Each row was made from one walk, in order. Every step used is in the known rows, and no mark comes twice. Write each row's walk.
Known rows
gotun-lonul: [ 3.06  1.80  1.09 -0.94  2.33 -0.41 -0.19  1.17 -1.31  1.32  1.05 -1.10
  0.62 -1.54 -0.20  0.26  0.23  0.01  1.38  0.76 -0.05 -2.38]
pofe-defim-pokom: [ 3.36  0.21  0.97 -1.75  1.66  1.13  1.59 -0.29 -0.86  1.64  0.79 -1.83
 -1.12 -2.49 -0.12  0.67 -1.38  0.03 -2.40  2.93 -0.07 -2.98]
pokom-defim: [ 2.92  0.08  1.19 -1.93  1.28  0.03  0.64  0.24 -0.91  1.38  1.05 -1.55
  1.15 -2.03  0.56  0.97 -1.10  0.18 -0.84  1.70 -1.05 -2.54]
vebek-gotun-lonul-defim-pofe: [ 4.09  2.39  1.40 -0.16  2.06  2.19  0.15  0.85  0.89  1.42  2.07 -1.18
 -1.21  1.89 -1.02  1.42 -0.10 -1.35 -0.16  0.62  1.99 -1.37]
vebek-gotun-pokom-defim: [ 4.21  0.82  1.07 -3.18  1.35 -2.03  0.53 -0.26 -0.76  1.54  1.42 -1.09
  1.14 -0.06 -0.22  1.81  0.05 -1.36 -0.09  2.49 -1.72 -2.43]
pokom-gotun-funem-defim: [ 4.80  0.25  1.25  0.93  0.91  0.37  0.39  1.81  0.00  2.50  0.95 -1.48
 -1.23 -2.40  0.01  1.59  0.84 -3.26 -0.68  2.42 -0.47 -0.77]
lonul-defim-pokom: [ 2.05 -0.24  1.37 -1.53  2.15  2.14  0.69  0.28 -0.42  1.50  0.36 -2.47
  0.01 -2.30 -0.56  1.57 -1.60 -1.60 -0.42  1.33  0.39 -2.41]
funem-defim-pofe-gotun: [ 4.16 -0.17  1.34 -0.05  0.40  2.97  0.91  0.93  0.49  2.81  1.00 -0.58
  0.02  0.63 -0.20  1.79  1.27 -0.66 -3.02  1.69  0.46 -0.97]
pokom-defim-pofe: [ 3.79  0.28  1.55 -0.88  0.95  1.04  0.77  0.25 -0.06  1.79  1.49 -1.24
  0.01 -0.56  0.27  1.54 -0.92  0.32 -1.84  1.49 -0.72 -1.80]
lonul-defim-pokom-gotun: [ 2.76 -0.01  1.21 -1.03  1.74  0.14 -0.08  0.69 -0.43  1.94 -0.39 -2.17
 -0.84 -1.23 -0.74  2.35 -1.48 -2.99 -0.19  1.62 -0.32 -1.99]
vebek-gotun-funem-defim: [ 4.91  1.09  1.03 -0.52  1.36  1.71  1.38  0.78  1.01  1.63  2.19 -1.63
 -0.97 -2.31  0.07  1.38  1.42 -2.72 -1.53  3.11  0.68 -0.70]
funem-defim-pofe: [ 3.93  0.34  1.46  0.29  0.92  4.16  0.73  0.90  0.64  2.26  1.58 -0.98
 -1.02 -0.88 -0.21  0.69  0.48 -0.83 -1.35  2.15 -0.16 -1.44]
pokom-gotun: [ 4.44  1.10  1.20 -0.71  1.27 -0.75 -0.30  1.20 -0.89  1.81 -0.01 -0.98
 -0.04 -1.89 -0.11  1.80 -0.07 -1.75  0.56  1.39 -1.28 -1.25]
gotun-funem: [ 4.61  0.82  1.61 -0.20  1.70  0.50  1.00  1.39 -0.64  1.42  1.33 -1.31
  0.12 -3.58  0.20  1.67  0.28 -1.18  0.20  1.25  0.22 -0.91]
lonul-gotun-pokom-defim: [ 4.23  0.60  1.69 -2.86  0.92 -1.43 -0.33  0.26 -1.45  2.47  0.27 -1.89
  2.17  0.40  0.88  0.70  0.18 -1.10 -0.34  2.45 -1.10 -3.02]
vebek-gotun-lonul-defim: [ 3.16  2.14  1.00 -1.18  2.52  1.39 -0.08  0.80  0.07  1.06  1.55 -1.63
  0.01  0.38 -0.56  0.87 -0.22 -1.61  1.06  1.01  1.97 -2.03]
lonul-gotun-funem-defim-meker: [ 3.85 -0.09  1.95 -0.48  1.00  0.62  0.14  1.35 -0.34  2.37  0.67 -1.95
 -1.36 -0.77  1.49  0.84  0.75 -1.21 -3.28  3.16  0.88 -1.05]
defim-pokom-gotun: [ 3.37  0.96  0.98 -1.51  1.58 -1.90 -0.08  0.33 -0.65  1.92 -0.27 -1.61
 -0.67 -2.44 -0.62  2.28 -0.41 -2.50 -0.48  2.19 -1.52 -1.74]
gotun-pokom-defim: [ 3.45 -0.33  1.47 -2.26  1.32 -1.58  0.53  0.37 -1.70  1.77  0.83 -1.20
  1.60 -0.70  0.00  1.23 -0.76 -0.43  0.52  1.73 -2.34 -3.05]
gotun-funem-defim: [ 4.02  0.01  1.32  0.40  1.38  2.71  1.11  1.38 -0.14  1.94  1.69 -1.69
 -0.46 -3.13  0.34  0.81  0.67 -1.78 -0.62  2.57  0.38 -1.23]
lonul-defim: [ 3.00  0.09  1.60 -0.62  1.99  3.17  0.41  0.89 -0.58  1.36  0.77 -1.79
  0.49 -1.61  0.06  1.06 -1.15 -0.65  0.77  0.72  0.85 -2.16]

Which walk is each row?
[ 3.75 -0.90  1.25 -2.85  0.95 -3.07  0.37  0.42 -1.76  2.36  0.38 -0.68
  3.02  0.74  0.05  2.40  0.37 -0.45 -1.12  1.36 -1.49 -2.50] -> pofe-gotun-pokom-defim
[ 3.44  1.02  1.00 -1.47  1.92 -1.30 -0.16  1.22 -1.44  1.78  0.65 -0.62
  1.86 -0.14 -0.28  1.41  1.18  0.19  0.00  0.19  0.70 -1.93] -> pofe-gotun-lonul
[ 2.43  1.12  0.46 -0.76  1.76 -1.05 -0.44  0.83 -0.64  2.37  0.20 -1.93
 -1.43 -0.93 -0.86  0.65  0.44 -2.65 -0.60  2.81 -0.90 -2.29] -> funem-defim-pokom-gotun-lonul
[ 3.01  1.04  1.20  0.03  2.11 -0.34 -0.87  1.76 -0.99  1.73  0.40 -1.46
 -0.29  0.32 -0.52  0.96 -0.79 -2.28  1.58  0.33  0.55 -2.00] -> pokom-gotun-lonul-defim
[ 4.54  0.84  1.26 -0.37  1.55 -2.75  0.43  1.13 -0.58  2.05  0.19 -1.83
 -1.23 -3.44 -0.60  2.92  0.06 -3.32 -0.99  2.07 -1.04 -0.88] -> defim-pokom-gotun-funem
[ 2.12  0.53  1.61 -0.43  2.22 -2.04 -1.01  2.01 -1.45  1.71 -0.11 -1.16
 -1.49  1.37 -0.11  1.61 -1.44 -1.03 -0.41  0.51  0.06 -1.86] -> pokom-gotun-lonul-defim-meker
[ 5.46  1.77  1.93 -0.61  1.26  0.59  0.27  1.29 -0.43  2.03  0.90 -2.06
  0.50 -2.51  1.01  1.14  1.04 -1.74 -0.56  1.74  1.18 -1.15] -> lonul-gotun-funem
[ 2.45  1.07  1.33 -0.50  2.51  1.89 -0.04  1.39 -1.05  1.26  0.94 -1.79
  0.47 -0.46 -0.46  0.39 -0.94 -0.67  1.49  0.25  1.27 -2.52] -> gotun-lonul-defim
[ 4.23  0.08  1.77 -1.25  0.94 -0.58  0.54  0.39 -0.72  2.37  1.37 -0.52
  0.59  0.69 -0.45  1.78 -0.56 -0.44 -0.26  1.48 -2.12 -2.45] -> gotun-pokom-defim-pofe
[ 3.26  1.22  1.72  0.67  2.00  2.80  0.08  1.54 -0.08  1.63  1.62 -1.35
 -0.64  1.15 -0.83  0.95 -0.71 -0.63  0.71 -0.19  1.51 -1.90] -> gotun-lonul-defim-pofe
[ 2.91  0.54  0.68 -0.96  1.18  0.47  0.21  0.54 -0.19  2.52 -0.09 -1.88
 -1.53 -1.92 -0.50  1.48  0.16 -3.01 -1.60  3.25 -1.48 -1.84] -> funem-defim-pokom-gotun
[ 2.92  1.87  0.75 -1.31  2.17 -2.96 -0.71  1.02 -1.09  1.94 -0.06 -1.65
 -0.62 -1.28 -1.05  1.56  0.08 -2.02  0.38  1.45 -0.92 -2.20] -> defim-pokom-gotun-lonul
[ 3.58  1.41  0.66 -1.00  1.86 -2.66  0.08  0.81 -1.40  2.08  0.26 -1.65
 -2.02 -0.35 -0.70  0.65 -0.96 -1.02 -1.65  2.60 -0.32 -2.80] -> pofe-defim-pokom-gotun-lonul
[ 3.99  0.50  0.78 -1.20  1.26 -1.06  0.72  0.43 -0.84  2.20  0.13 -1.72
 -2.05 -1.36 -0.40  1.42 -1.31 -1.16 -2.28  2.95 -0.97 -2.34] -> pofe-defim-pokom-gotun
[ 1.43  0.90  1.11 -1.29  2.84  1.08  0.03  0.60 -0.93  1.41  0.60 -2.45
 -0.01 -1.09 -0.85  0.92 -1.09 -1.03  0.50  0.86  0.73 -2.88] -> gotun-lonul-defim-pokom
[ 2.01 -0.55  1.51 -1.05  1.63  1.49  0.53  0.86 -0.69  1.70  0.54 -1.01
 -1.11 -0.82  0.74  0.73 -0.45  0.09 -2.27  2.67 -0.94 -1.92] -> funem-defim-meker
[ 3.75 -0.33  1.60  0.38  1.18 -1.28  0.19  1.86 -0.43  2.22  0.49 -0.96
 -2.57 -0.95  0.56  2.17  0.17 -2.15 -2.43  2.70 -1.10 -0.55] -> pokom-gotun-funem-defim-meker
[ 3.96  1.97  0.92 -0.50  1.95 -2.27 -0.88  1.67 -1.30  1.78  0.28 -0.91
 -0.20 -0.67 -0.50  0.95  0.25 -1.46  1.41  0.86 -0.76 -1.88] -> pokom-gotun-lonul
[ 2.67  0.30  1.24 -0.92  2.02  0.71 -0.09  1.42 -1.21  1.83  0.55 -1.35
  1.64  0.82 -0.34  1.37  0.02 -0.39 -0.01 -0.24  2.05 -2.17] -> pofe-gotun-lonul-defim
[ 3.15 -0.09  1.10 -0.62  1.51  1.68  1.50  0.59  0.04  2.03  1.28 -2.34
 -1.09 -3.86 -0.29  1.41  0.50 -2.31 -1.61  3.16 -0.27 -1.54] -> gotun-funem-defim-pokom
[ 3.42  0.49  1.18 -1.00  1.06 -1.84  0.20  0.87 -0.60  2.30  1.34 -0.60
  1.21  1.64 -0.26  1.85  0.37  1.06 -2.49  0.47  0.45 -1.83] -> pokom-defim-pofe-gotun-lonul
[ 5.25  0.04  1.81 -1.06  0.95 -0.74  0.46  0.98 -0.80  2.73  0.53  0.22
  1.51  1.34 -0.92  3.01  1.29 -0.76 -0.54  0.42 -1.04 -1.20] -> defim-pofe-gotun-pokom
[ 5.40  1.06  1.45  0.42  1.36 -1.95  0.17  2.00 -0.65  1.95  0.63 -1.25
 -0.63 -2.92 -0.11  2.36  0.33 -2.61  0.02  1.25 -0.52 -0.56] -> pokom-gotun-funem
[ 5.85 -0.07  1.83  0.44  0.87  0.23  0.97  1.47  0.26  2.34  1.34 -0.60
  0.35 -1.04 -0.27  3.09  1.27 -0.74 -2.09  0.33  1.32  0.00] -> defim-pofe-gotun-funem
[ 5.13  0.73  2.04 -1.70  0.46 -0.81 -0.20  0.53 -0.47  2.93  0.81 -1.38
  0.98  2.12  0.33  1.13  0.33 -1.04 -0.92  2.01 -1.03 -2.38] -> lonul-gotun-pokom-defim-pofe
[ 2.40  1.16  1.44 -1.65  2.73 -0.16 -0.26  0.89 -0.50  0.88  1.01 -1.20
 -1.23  1.40 -0.14  1.48 -0.85 -0.57 -0.97  1.09  1.48 -1.83] -> vebek-gotun-lonul-defim-meker
[ 1.73  0.03  1.01 -1.81  2.34  0.25  0.10  0.63 -0.96  1.83  0.12 -1.91
  1.19  0.41 -0.86  1.82 -0.21 -0.99 -1.30  0.31  1.59 -2.54] -> pofe-gotun-lonul-defim-pokom
[ 5.10  1.63  1.27 -2.47  1.83 -0.59  0.46  0.16 -0.64  1.56  1.07 -0.66
  0.68 -0.47 -0.68  1.95  0.97 -2.00  1.21  2.11 -1.05 -1.68] -> vebek-gotun-pokom
[ 4.43 -0.85  2.07 -0.64  1.09  1.22  0.48  1.12 -0.42  2.66  0.68 -0.39
  1.26  2.96 -0.95  2.98  0.28 -1.07 -0.45 -0.04  0.48 -1.57] -> lonul-defim-pofe-gotun-pokom
